(in the rows, 128 means zero)
Known rows, with every way that one mark hangs from another:
K149(K588): [151 149 112  59 112 145 139 110 150 133  87 118 142 121 170 107 164 135
  97 141 114 149]
K658(K460(K798)): [148 124 126  86  91 134 130  97 122 144  69 122 106 114 155  82 160 159
 115 119 142 147]
K798(K729(K170 K899)): [106 114  87  88 140 118 133  93 186 136 112 141 177 128 151  89 166 149
 124 150 133 134]
K264(K899(K729(K117 K170 K588 K798(K460)))): [159  89  66 107 119 139 145 115 153 136 119 114 158  71 163  47 180 130
 105  86 148  96]
K170(K729(K117 K588(K149) K798 K899)): [134 122  90  66 101 140 125 112 147 141 120 111 136  71 184  66 170 117
 100 117 124 117]
K899(K729(K170 K798)): [125 121 100 101 134 155 138 105 149 158 114 116 153 116 166  64 178 131
 115 130 132 113]
K729(K117 K170 K798(K460) K899): [130 108  95 106 137 136 126  77 151 144 104 130 160  69 154  50 158 131
 114 138 114 122]
K798(K460(K658) K729(K117)): [136 105  98 103 120 112 139  89 137 136  88 125 127 113 161  37 148 138
 109 105 115 117]
K798(K460(K658)): [137 121 122 104  95 134 141  92 108 134  69 119  96 116 156  72 165 135
 111 118 110 133]
K899(K729(K588)): [126 141  98  86 100 142 137 130 135 139  95 113 120 136 180  98 181 118
 119 109 135 125]
K899(K729(K117 K588(K149(K472)) K798(K460))): [162 150  72  78 104 143 130 115 144 116  88 106 126  62 215  60 161 101
  78 113 127 107]
K149(K472 K588): [157 163 103  45 104 147 146 103 157 116  85 117 145 107 184 117 157 128
  76 153 112 147]
K264(K899(K729)): [130 126  96  89  95 149 154 117 140 141 107 124 134 138 144 100 190 158
  98 130 143 129]
K729(K170): [127 134 100  74 128 131 129 105 167 136 106 119 152 117 162  94 162 129
 109 137 116 140]
K899(K729(K588 K798)): [137 123 106  98 106 154 137 118 125 155  98 108 124 119 183  71 189 123
 117 106 133 114]
K460(K658 K798(K729(K170 K588))): [150  86  91  92 122 108 139 105 166 132  88 124 149 111 169  54 158 141
 131  90 154 118]
K658(K460): [130 133 123  80  96 134 129 105 122 140  84 114 110 121 160  98 164 146
 110 123 124 145]
K899(K729(K117 K170 K588(K149(K472)) K798)): [151 146  58  60 126 138 126 126 180 117 117 103 168  62 217  69 154  98
  78 118 136 104]
K798(K729(K117 K588 K899)): [119 116  82  77 121 110 127 104 171 135 107 129 165 115 171  76 161 132
 120 117 130 128]
K170(K729(K117 K588 K798 K899)): [123 103 100  83 101 143 135  98 131 157 124 114 134  86 166  58 175 121
 116 105 123 114]
K170(K729(K117 K588 K798(K460) K899)): [131  98  96 101  99 142 138  90 120 150 109 119 117  74 163  47 175 118
 120  98 121 111]

Rows:
[143 125  79  66 131 126 111 113 178 125 112 114 177  57 190  74 159 115
 103 130 126 123]
K729(K117 K170 K588(K149) K798 K899)
[143 100 115  98 110 121 144  88 141 147  77 130 125 135 154  53 160 163
 119 116 140 129]
K460(K658 K798(K729))
[103 126 101  78 101 141 139  94 141 150 124 126 134 112 147  80 162 132
 110 134 118 130]
K170(K729(K117 K899))
[128  98 108 107  90 149 143  91 113 148  97 121 102  88 160  66 192 127
 126 108 126 117]
K170(K729(K588 K798(K460) K899))
[118  92  85 112 135 109 138  82 159 130 100 139 160  96 147  46 145 140
 125 123 128 112]
K798(K460(K658) K729(K117 K170 K899))
[149 109  86  79 105 103 126 106 161 121  80 132 147  91 179  57 147 142
 115 113 152 122]
K460(K658 K798(K729(K117 K588(K149) K899)))
[147  95  86 117 118 153 153 101 145 143 109 125 145  97 143  61 192 153
 104 120 145 109]
K264(K899(K729(K170 K798(K460))))
[113 120  91  71  95 132 136 109 142 140 120 119 131 102 163  84 166 117
 118 109 125 125]
K170(K729(K117 K588 K899))
[143 110  88 115 123 146 137 114 139 142  97 115 132  94 179  58 182 114
 126  98 138 105]
K899(K729(K170 K588 K798(K460)))
[138 107 113 126 108 152 145  91  99 158  88 115 111  98 164  25 163 128
 110 103 120  98]
K899(K729(K117 K798(K460(K658))))
[138 164  76  42  97 121 120 112 169  98  94 117 152  73 201 111 149 111
  80 145 120 139]
K729(K117 K588(K149(K472)) K899)
[110 121 102  77  86 139 141 110 133 139 109 122 116 117 159 102 184 126
 125 117 131 130]
K170(K729(K588 K899))
[154 102 104  86  99 112 132 109 144 136  74 122 119 118 171  70 164 155
 127  88 160 133]
K658(K460(K798(K729(K588))))
[158 106  95  88  91 135 134 110 114 134  97  98  98  58 189  30 161 107
  96  78 118 100]
K170(K729(K117 K588(K149) K798(K460(K658))))
[153 112  89 110 111 141 134 124 130 125  84 108 120  76 192  52 173 111
 114  98 141  96]
K899(K729(K170 K588(K149) K798(K460(K658))))
[126  94  99 100 122 115 133  86 165 138  87 145 155 110 142  75 156 172
 135 133 167 134]
K658(K460(K798(K729(K170 K899))))
[150 121  76  84 128 125 113 106 166 119  98 118 160  45 187  63 158 112
 107 123 124 122]
K729(K117 K170 K588(K149) K798(K460) K899)
[144  93  89 121 120 139 141 109 123 143  99 108 133  75 177  26 160 107
 123  78 134  87]
K899(K729(K117 K170 K588 K798(K460(K658))))
[128 102  80  88 144 112 130  84 194 141 110 144 188 104 149  55 145 153
 124 137 148 130]
K460(K798(K729(K117 K170 K899)))
[162 113  58  72 120 135 133 136 178 125 129 107 178  69 182  67 174 128
  86 102 152 103]
K264(K899(K729(K117 K170 K588(K149) K798)))
[136  81  83  94 125 103 135  94 172 131  99 135 171  92 159  47 144 141
 135 101 157 113]
K460(K658 K798(K729(K117 K170 K588 K899)))
[147 112  98  79 127 135 125 109 157 142 107 107 153  91 182  73 175 119
 115 108 121 124]
K729(K170 K588 K798)
[140 122  87  84  87 140 150 132 141 131 105 116 132 129 159 103 195 143
 105 105 151 123]
K264(K899(K729(K588)))
[139 136  79  52  94 141 131 103 154 123 117 110 140  58 197  75 163 111
  79 127 124 114]
K170(K729(K117 K588(K149(K472)) K798 K899))
[112 109 120  95  99 158 143  83 123 165 114 124 123 110 146  72 187 145
 115 140 120 126]
K170(K729(K798 K899))
[130 143  81  61 117 121 115 125 180 108  98 122 159  89 183 118 167 120
 111 142 134 140]
K729(K170 K588(K149) K899)
[143  99  97  91 126 114 133  96 168 139  90 131 148 115 154  63 152 162
 125 112 160 131]
K658(K460(K798(K729(K170))))
[148 133  69  74 134 137 120 133 173 134 119 103 166  75 204  58 161 103
 100 107 137 106]
K899(K729(K117 K170 K588(K149) K798))
